Known rows, with every way that one mark hangs from another
J3{J254 J525{J215{J250{J214}}}}: [ 0.97 -0.15  1.45  0.21 -3.63 -1.22  0.77  0.52  1.46  1.34 -2.14 -0.15
 -3.28 -0.78  1.04  2.01  1.88  0.63 -0.23  0.26  0.08 -1.05 -0.47 -1.37
 -2.17]
J3{J254 J525{J215{J514}}}: [-1.93 -1.69  0.40 -0.29 -0.59 -1.74  0.82 -0.67  1.72  0.52  0.27  0.43
 -2.70 -2.47 -0.73  1.16  0.51 -1.08 -0.54  0.67 -0.34 -0.25 -1.43 -0.41
  1.68]
J514{J3{J525} J214{J254}}: [-0.66  0.92  3.22 -2.59  0.50 -1.30 -1.11 -1.48 -2.51  1.92  2.01  1.35
 -0.34  0.43 -1.72  0.17  1.63 -2.37  0.85 -1.43 -0.43 -1.08 -0.14  2.70
  3.06]
J329{J250 J514 J525{J215}}: [-1.98 -0.08 -0.94 -0.78  0.55 -0.99  2.58 -0.64 -1.60  1.35 -0.86 -0.14
  1.10 -0.13  3.62 -0.80 -0.75  0.92 -0.81 -0.72  1.81 -1.48  1.33 -0.78
  1.64]
J215{J250{J214 J329{J514 J525}}}: [-0.29  0.73 -2.04 -0.73 -1.57  0.49  3.88  1.66  0.98  0.40 -0.97 -0.45
  1.00  0.21  2.97 -1.72  2.74  0.77 -0.18  1.72  1.27  0.23 -0.29 -4.23
 -2.55]
J214{J254 J525{J215{J250{J329}}}}: [ 1.11 -0.67 -0.15  0.55 -0.35  2.19  0.65  2.17  0.19 -1.79 -1.05 -0.93
  0.43  3.00 -3.67  1.25  1.33  1.17  1.20  3.45  0.49  0.36 -0.49  1.38
 -3.75]
J215{J250{J214 J329} J514}: [ 2.99 -0.04 -2.23  2.48 -1.19  2.14  1.89  0.97  1.53 -0.83  0.21 -0.68
  0.35 -0.31  0.47 -1.82  3.37  0.17 -0.38  1.51 -1.63  0.78 -0.54 -2.16
 -2.58]
J329{J525{J215{J250 J514}}}: [-0.43  1.03 -0.14  0.35  0.45  0.29  2.62 -0.46  2.19  0.22 -0.12  0.33
 -0.38 -1.17  2.87 -0.94  1.01  0.67  0.46  1.22  1.92 -0.09 -0.37 -1.63
 -0.55]
J514{J3 J214}: [ 0.26  1.17  2.21 -0.51  2.48  0.08 -3.44 -1.52 -1.93  0.98  1.35  0.71
  0.54  0.16  1.62 -0.47 -2.29 -0.92  0.75 -1.95 -0.62  0.26  0.77  1.79
  3.48]
J329{J525{J215}}: [-0.63  0.05 -0.20 -0.06  0.89 -0.33  2.53 -0.90  0.89  0.89 -0.63 -0.02
 -1.25 -0.46  2.43  0.01 -2.24  0.60 -0.35  0.49  1.83  0.42  0.62 -0.53
  1.08]
J214{J254 J525}: [ 0.56 -0.51 -1.70 -0.71 -0.49  0.04  0.22 -0.19  0.37 -0.23 -0.40 -0.31
  0.25  0.88 -4.33  0.54 -3.20  0.94 -0.02  0.60  0.02 -0.14  0.10  1.82
 -3.03]
J3{J254 J525}: [-0.65 -0.84  0.61 -1.94 -1.28 -1.71 -0.16 -1.22  0.18  2.65 -0.10  0.61
 -2.48 -1.77 -1.02  0.64 -1.84 -0.54 -0.08  0.49 -0.94 -1.09 -0.98  0.21
  0.20]
J525{J215{J250 J514{J214{J254}}}}: [-0.23  1.71  1.04  0.67  0.28  0.72  1.52  0.85  0.38 -1.33  1.47  0.97
  0.69  1.28 -0.51  1.31  2.31 -0.95  2.13 -0.52  1.43 -1.16 -0.43  3.50
  0.31]
J214{J525}: [ 0.46 -0.67 -1.24  0.02  0.69  0.58 -1.14 -0.56  0.81  0.60 -1.10 -0.73
 -0.16  0.72 -2.16 -0.12 -4.52  1.21 -0.61 -0.16 -0.56  0.36  0.57  0.11
 -1.50]
J250{J214{J254 J525{J215}} J329}: [ 1.75 -2.58 -2.18  2.35 -0.78  1.18  2.02  1.98  1.09 -3.18 -1.18 -1.54
 -0.38  1.80 -4.02  1.20  0.67  0.83 -0.79  1.52 -0.30  1.54  0.51 -0.04
 -3.17]
J514{J214{J254}}: [ 0.24  1.35  0.26 -0.66  0.67 -0.06  0.82 -0.17 -1.29  0.33  1.71  0.76
  0.47  1.35 -1.60  0.82 -1.98 -1.19  1.45 -1.42  0.42 -1.15  0.33  4.18
  0.85]
J215{J250{J214}}: [ 3.31  1.64 -0.71  1.30 -2.45  0.77  0.81  0.05  1.04  1.45 -1.58 -0.72
 -0.66  0.36  1.44 -0.41 -0.25  1.25 -0.36 -0.52 -0.35 -0.26  0.57 -0.80
 -3.05]
J329{J514{J214}}: [-2.64  1.43 -0.14 -1.23  1.09 -0.32  0.31  0.43 -0.88  1.08  0.68  0.41
  0.92  1.60  1.16  0.50 -2.16 -1.24  0.41 -2.74  0.97 -0.62  0.15  1.20
  3.04]
J250{J329}: [ 1.34 -0.60 -1.10  0.67  1.12  1.78  0.67 -0.08 -0.46  0.59  0.53 -0.70
 -0.04  0.76 -0.76 -1.00 -1.23 -0.45 -0.15  1.77 -1.20  1.01 -0.22  0.45
  0.49]
J561{J254}: [ 1.04  2.44 -0.26 -0.58  1.79 -0.01  3.05  0.06 -0.61  1.23 -0.46 -0.77
 -1.00  0.35 -0.54 -0.58 -3.96 -0.32  0.67 -0.21  1.69  1.23 -0.07  0.06
  0.18]
J3{J254 J525{J215}}: [-1.19 -1.23  1.48 -0.87 -1.08 -1.60  0.16 -0.68  0.54  1.64 -0.77  0.15
 -3.29 -1.03 -0.47  2.09 -0.98 -0.53 -0.24  0.53  0.10 -0.70 -0.75  0.43
  1.27]
J215{J250 J514}: [ 1.07  1.55 -0.85  0.48 -0.47  1.01  0.51 -0.55  1.38  1.13  0.26  0.14
  0.27 -0.61  0.57 -1.23  0.04  0.18  0.39  0.46 -0.36 -0.37 -0.67  0.06
 -1.14]
J250{J214{J254 J525{J215{J514}}}}: [ 0.64 -1.91 -3.01  2.44 -1.13 -0.20  2.54  0.78  2.92 -3.27 -0.84 -0.80
 -0.33 -0.29 -3.53  0.98  0.44  0.70 -1.48 -0.22  0.16  1.10  0.41 -0.47
 -3.09]
J514{J214}: [ 0.16  1.02  0.68 -0.05  1.64  0.49 -0.54 -0.58 -0.94  1.21  1.09  0.46
  0.03  1.21  0.54  0.09 -3.12 -0.86  0.72 -2.21 -0.26 -0.61  0.75  2.31
  2.31]
J514{J3 J214{J254 J525}}: [-0.24  0.08  1.41 -1.36  1.87 -0.32 -3.30 -0.53 -1.68 -1.09  1.24  0.86
  1.42  0.88 -2.81  0.46 -2.31  0.05  1.05 -1.06 -0.25 -0.07  0.69  2.55
  0.05]

Rows
[ 0.80  0.90 -0.21  0.11 -1.47  0.89 -0.72  1.38 -0.58  0.24 -0.92 -0.88
  1.39  0.52  2.26 -1.23  3.74  0.24 -0.59  0.95 -0.23  1.27 -0.41 -3.00
 -0.83] -> J215{J250{J214 J329{J514{J3}}}}
[-2.49 -0.23 -0.44 -2.28  1.62 -0.18  0.50 -0.37 -1.02  0.61  0.79 -0.06
  1.53 -1.03  2.62 -2.26  0.69 -0.24 -0.37  2.16  0.91  1.34 -0.55 -3.10
  2.22] -> J250{J329{J514{J3} J525}}
[-3.96 -0.70  1.03 -2.75  1.55 -1.96 -5.15  0.23 -0.90 -1.30  0.40  0.97
  1.27 -0.74 -0.07  1.26 -3.87  0.54  0.78 -1.16  0.30 -0.16 -0.21 -0.28
  1.16] -> J329{J514{J3{J254} J214{J525}}}
[ 2.26 -2.20 -2.75  1.97 -0.03  1.69  0.24  0.95  0.93 -1.52 -1.04 -1.45
 -0.11  1.04 -2.39 -0.87 -1.33  1.09 -1.29  0.86 -1.85  1.56  0.72 -2.12
 -2.87] -> J250{J214{J525} J329}
[ 1.72  1.33 -0.48  0.31 -2.59 -0.47  4.55  0.54  1.56 -0.28 -1.40 -0.04
 -0.74 -0.04  1.48  0.52  1.92  1.46  0.30  0.89  2.44 -0.66  0.49 -0.54
 -3.95] -> J329{J525{J215{J250{J214{J254}}}}}
[ 2.89 -1.79 -1.86  2.20 -1.50 -0.03  1.02  0.31 -0.85 -1.53 -1.71 -0.98
  0.48  0.96 -2.53  0.73 -0.59  2.04 -1.26 -0.98 -0.73 -1.11  2.20  1.32
 -3.58] -> J329{J250{J214{J254 J525{J215}}}}
[-0.19  0.99  1.55 -0.08  0.43  0.97 -0.60  1.46 -0.28 -1.53 -0.48  0.24
  0.62  3.29 -2.43  2.39 -0.55  0.76  2.24 -0.52  1.57 -1.20  0.41  3.23
 -2.03] -> J514{J214{J254 J525{J215{J250}}}}
[-0.24  0.59  0.28 -1.09  0.15 -0.74 -2.61 -1.57 -3.55  2.08  0.01 -0.18
  2.17 -0.63  2.42 -1.71 -0.64  0.28 -1.05 -1.36 -0.71 -0.94  1.00  0.16
  2.33] -> J329{J250 J514{J3}}
[ 3.10  0.19 -0.68  2.17 -2.36  1.68  3.04  2.16  0.44 -1.44 -1.06 -0.96
 -0.28  1.93 -0.99  1.03  3.69  0.47  0.32  2.08  0.42  0.45 -0.17  0.83
 -3.25] -> J525{J215{J250{J214{J254} J329}}}
[-1.34 -0.09  3.61 -2.69  0.79 -2.09 -3.91 -1.61 -1.96  1.85  1.60  1.69
 -1.44 -1.75  0.56  0.58 -0.96 -1.46  0.81 -1.06 -1.13 -1.09 -0.37  1.00
  3.33] -> J514{J3{J254 J525} J214}
[ 0.62  1.00  0.15  0.80  1.92  2.60  0.06  0.98 -0.34 -0.67  2.29  0.59
  1.35  1.13  0.28 -1.34  2.16 -1.19  1.77  0.67 -1.14 -0.41 -0.66  0.92
  0.91] -> J215{J250{J329} J514{J214}}
[-0.14  0.32  1.61  0.14 -0.45 -0.66 -3.26 -0.52  0.97 -1.01  0.01  0.62
 -0.55 -2.77  2.25  0.66  0.49  0.85  0.84  1.72  0.17  0.32 -1.27 -0.18
 -0.01] -> J525{J215{J250 J514{J3{J254}}}}
[ 1.51 -1.37 -1.93  1.76 -1.68 -0.22  1.72  0.96  1.58 -2.23 -1.88 -1.16
 -0.81  1.23 -3.23  1.80 -1.30  1.44 -1.07 -0.45  0.66  0.76  0.90  0.41
 -3.37] -> J250{J214{J254 J525{J215}}}
[-0.40  0.23  2.45 -1.33 -2.17 -0.98 -0.18 -0.07  0.57  2.07 -1.40  0.29
 -2.83 -0.39  0.31  2.06  0.60  0.23  0.78  1.19  0.53 -1.57 -1.17  0.34
 -0.66] -> J3{J254 J525{J215{J250}}}
[-2.40  0.32 -0.54 -0.57  1.89  1.06  0.92  1.46 -1.38 -0.05  1.46  0.09
  1.54  2.36  0.45 -0.04 -0.19 -1.73  0.66 -0.63  0.11  0.11 -0.28  0.77
  3.29] -> J250{J329{J514{J214}}}
[-0.15 -1.09 -0.81  0.28 -0.17  0.08  0.83  0.38  0.74 -1.42 -1.13 -0.70
 -0.48  1.58 -3.79  1.99 -2.40  0.91 -0.19  0.53  1.10  0.39  0.26  1.94
 -1.97] -> J214{J254 J525{J215}}
[ 0.63  0.28  0.65  0.68 -0.13  1.42 -0.99  0.66  1.06 -0.03 -2.47 -0.79
 -0.53  2.12 -0.67  1.21 -1.95  1.95  0.42  0.57  0.79  0.18  0.38  0.04
 -2.41] -> J214{J525{J215{J250}}}
[-0.36  1.68  1.39  1.34  1.45  1.26  0.16  0.55  0.78 -0.70  0.75  0.57
  0.16  1.15  1.80  0.73  0.96 -0.72  1.39 -1.36  0.79 -0.59 -0.06  1.62
  1.86] -> J525{J215{J250 J514{J214}}}
[-1.27 -2.48 -2.71  1.90 -0.19  0.96  1.67  2.69  1.52 -2.57 -2.23 -1.94
  0.10  2.12 -1.04  0.97  0.38  0.80 -1.82  0.25  0.38  2.03  0.36 -3.04
 -1.02] -> J250{J214{J525{J215}} J329{J514}}
[-1.00 -0.48 -1.37 -0.10  1.51  0.13  0.13  0.16  0.56 -2.07  1.92  0.79
  1.32  0.50 -4.04  0.20 -1.58 -0.60  0.84 -1.00 -0.24 -0.62  0.08  2.31
 -0.80] -> J215{J514{J214{J254 J525}}}
[ 0.71  1.14  1.59  1.03  0.34  0.69 -1.80 -0.80  0.64 -0.23 -0.14 -0.16
  0.06 -0.88  2.37 -0.49  1.89  0.10  0.10  0.61  0.36  0.91 -0.47 -0.27
  1.12] -> J525{J215{J250 J514{J3}}}
[-0.93  0.40  1.48  0.58  1.99 -0.41 -0.80 -0.50 -0.68 -2.15  2.43  1.02
  0.80 -0.37 -0.22  0.76  1.45 -1.70  0.86 -1.18  0.50  0.40 -0.08  3.06
  3.55] -> J525{J215{J514{J3 J214{J254}}}}
[ 2.23 -2.07 -3.07  1.29 -1.15  1.12  1.73  1.34  0.53 -2.17 -0.42 -1.13
  0.28  1.18 -4.66 -0.14 -0.14  0.87 -0.73  1.76 -1.33  1.15  0.33 -0.19
 -4.38] -> J250{J214{J254 J525} J329}
[-0.13 -0.94  1.98 -0.66 -1.22  0.48  0.09  1.08 -0.12  1.12 -0.66 -0.06
 -2.26  0.28 -0.43  1.36  2.65 -0.16  1.09  3.24 -0.37 -0.75 -1.58 -0.11
 -0.48] -> J3{J254 J525{J215{J250{J329}}}}
[-0.96 -0.92  1.80 -1.46  2.15 -1.05 -6.16 -0.79 -1.07 -1.21  0.79  1.09
  0.37 -1.20 -0.59  0.93 -5.05  0.91  1.17 -0.69 -0.97 -0.13  0.40  0.93
  0.29] -> J514{J3{J254} J214{J525}}
[ 1.98  0.84 -1.40  2.21 -2.88  0.27  3.52  1.02  2.40 -1.61 -0.66 -0.42
 -0.41 -0.19 -0.36  0.75  3.55  0.31 -0.12  0.17  0.87  0.06 -0.35  0.46
 -3.13] -> J525{J215{J250{J214{J254}} J514}}
[-1.33  0.22  2.50 -1.11  2.11 -0.78 -1.90 -1.84 -1.10  1.58  2.42  1.27
 -0.42 -1.15  0.34 -1.36  2.02 -2.65 -0.01 -1.96 -1.42 -0.31 -0.24  0.11
  4.88] -> J215{J514{J3{J525} J214}}
[ 0.65 -2.06 -2.69  3.15 -0.15  0.37  1.11  0.46  3.12 -2.68 -1.46 -1.24
 -0.84 -0.46 -1.12  0.37 -0.87  0.97 -2.11 -1.19 -0.45  1.69  0.78 -2.20
 -1.57] -> J250{J214{J525{J215{J514}}}}
[-2.18  0.45  1.14 -1.18  2.66  0.62 -2.23  0.60 -2.60 -0.17  1.76  0.33
  1.98  1.23  1.46 -0.62  0.65 -1.77  0.62 -0.56 -0.12  0.85 -0.22  0.20
  4.63] -> J250{J329{J514{J3 J214}}}
[-0.33  0.35  2.31 -1.41  1.57 -1.17 -4.78 -1.27 -1.62 -0.06  1.67  1.45
 -0.09 -1.76  1.41  0.68 -3.66 -0.17  1.35 -0.95 -0.70 -0.42  0.14  1.84
  2.33] -> J514{J3{J254} J214}
[ 2.28 -0.50 -1.43  3.50 -0.80  2.29  2.34  1.61  1.93 -1.88 -0.57 -1.06
 -0.40  0.43  1.12 -0.51  4.01  0.10 -0.42  1.46 -0.65  1.20 -0.31 -1.83
 -1.34] -> J525{J215{J250{J214 J329} J514}}
[-1.07  0.35  0.02  1.05  1.36 -0.04  1.97  0.27  0.45 -1.85  2.02  0.79
  0.40  0.63 -1.28  1.45  0.51 -1.75  1.03 -1.29  0.86 -0.48 -0.17  3.58
  2.25] -> J525{J215{J514{J214{J254}}}}
[-0.33  0.77  1.16  0.16  2.81  0.06 -2.69 -1.55 -0.82 -0.19  2.58  1.11
  0.89 -1.29  1.33 -1.28 -0.74 -1.45  0.28 -1.79 -0.98  0.50  0.14  1.00
  3.83] -> J215{J514{J3 J214}}
[-1.90  1.08 -0.96 -2.02 -0.03  0.83  2.82  1.07 -0.07  1.32 -0.29 -0.08
  1.44  0.62  2.48 -1.73  1.54  0.38  0.72  2.70  1.74 -0.12 -0.97 -2.64
 -1.12] -> J215{J250{J329{J514 J525}}}
[-1.21  0.02  1.55 -2.35 -0.53 -1.59 -1.64 -1.85 -3.81  3.88 -0.07 -0.02
  0.87 -0.63  1.36 -1.84  1.99 -1.04 -1.52 -1.54 -1.19 -1.67  0.56 -0.68
  3.31] -> J329{J250 J514{J3{J525}}}
[ 0.61  0.85 -1.80  0.69 -2.22  1.31  2.19  2.10  0.37  0.37 -1.26 -1.04
  0.86  1.54  1.30 -0.73  2.68  0.43 -0.39  0.65  0.19  0.46 -0.44 -2.48
 -1.96] -> J215{J250{J214 J329{J514}}}
[-2.02 -0.69  2.55 -1.93  1.22 -2.05 -3.27 -1.74 -0.75  0.64  2.60  1.95
 -0.85 -3.14  0.25 -0.24  0.68 -1.97  0.56 -0.84 -1.62 -0.80 -1.00  0.22
  3.63] -> J215{J514{J3{J254 J525} J214}}
[ 0.34 -0.32  0.50 -0.87 -2.00 -1.85 -0.59 -1.34 -2.90  3.13 -0.91 -0.32
  0.34 -1.03  1.94 -1.89  3.35 -0.58 -2.58 -2.38 -1.55 -1.29  1.18 -2.37
  1.75] -> J329{J250{J214} J514{J3{J525}}}
[-0.63 -1.51  0.00  1.24  2.09  0.16 -2.74 -0.95  1.06 -1.96 -0.34 -0.50
  0.03 -1.10 -0.63 -0.17 -1.13  0.57 -1.11  0.17 -0.36  1.97  0.18 -1.10
  1.14] -> J214{J525{J215{J514{J3}}}}
[ 0.11 -0.01 -2.59 -0.56 -1.16 -1.36  3.12 -0.71 -1.08  1.62 -0.77 -0.17
  1.50 -1.36  3.57 -2.23 -0.45  1.35 -1.79 -1.60  0.38 -1.56  1.67 -2.72
 -0.90] -> J329{J250{J214} J514 J525}
[ 2.03  0.67 -0.96  2.90 -1.61  0.88  2.04  0.53  2.57 -0.75 -1.17 -0.73
 -0.83 -0.40  1.77  0.12  2.21  0.56 -0.75 -0.51  0.38  0.58  0.07 -1.44
 -1.60] -> J525{J215{J250{J214} J514}}
[-1.22 -1.14  1.17 -1.77 -0.21 -2.16 -2.56 -2.27  0.16  1.39  1.47  1.09
 -1.53 -4.18 -0.16 -0.77  0.69 -1.15 -0.64  0.88 -1.68 -0.01 -1.45 -1.13
  1.79] -> J215{J514{J3{J254 J525}}}
[ 0.60 -1.29 -3.02  0.71 -1.20 -0.31 -0.08  0.14 -0.93  0.25 -2.03 -1.24
  1.67  0.51 -0.10 -0.93 -1.71  1.84 -2.09 -2.20 -1.09 -0.90  1.86 -1.87
 -2.44] -> J329{J250{J214{J525}} J514}
[-0.50 -0.65  2.26 -2.46 -0.79 -2.16 -3.14 -2.13 -0.96  2.47  0.31  0.79
 -1.97 -2.76  0.07  0.06 -1.12 -0.52 -0.40  0.75 -1.23 -0.33 -0.88 -0.38
  1.46] -> J514{J3{J254 J525}}
[-2.79  0.88 -0.04 -2.82  0.85 -1.67  0.02 -1.40 -0.50  1.85  0.11  0.39
  0.94 -1.70  3.48 -1.65 -1.13  0.10 -0.77  0.10  1.80  0.64 -0.10 -2.48
  1.90] -> J329{J514{J3} J525}
[ 1.17  1.75  0.78  0.02  0.05  0.51 -2.32 -1.39  0.15  0.97  0.67  0.35
  0.85 -1.55  1.67 -1.90  1.12  0.06  0.28  0.68 -0.66  0.35 -0.65 -0.52
 -0.06] -> J215{J250 J514{J3}}
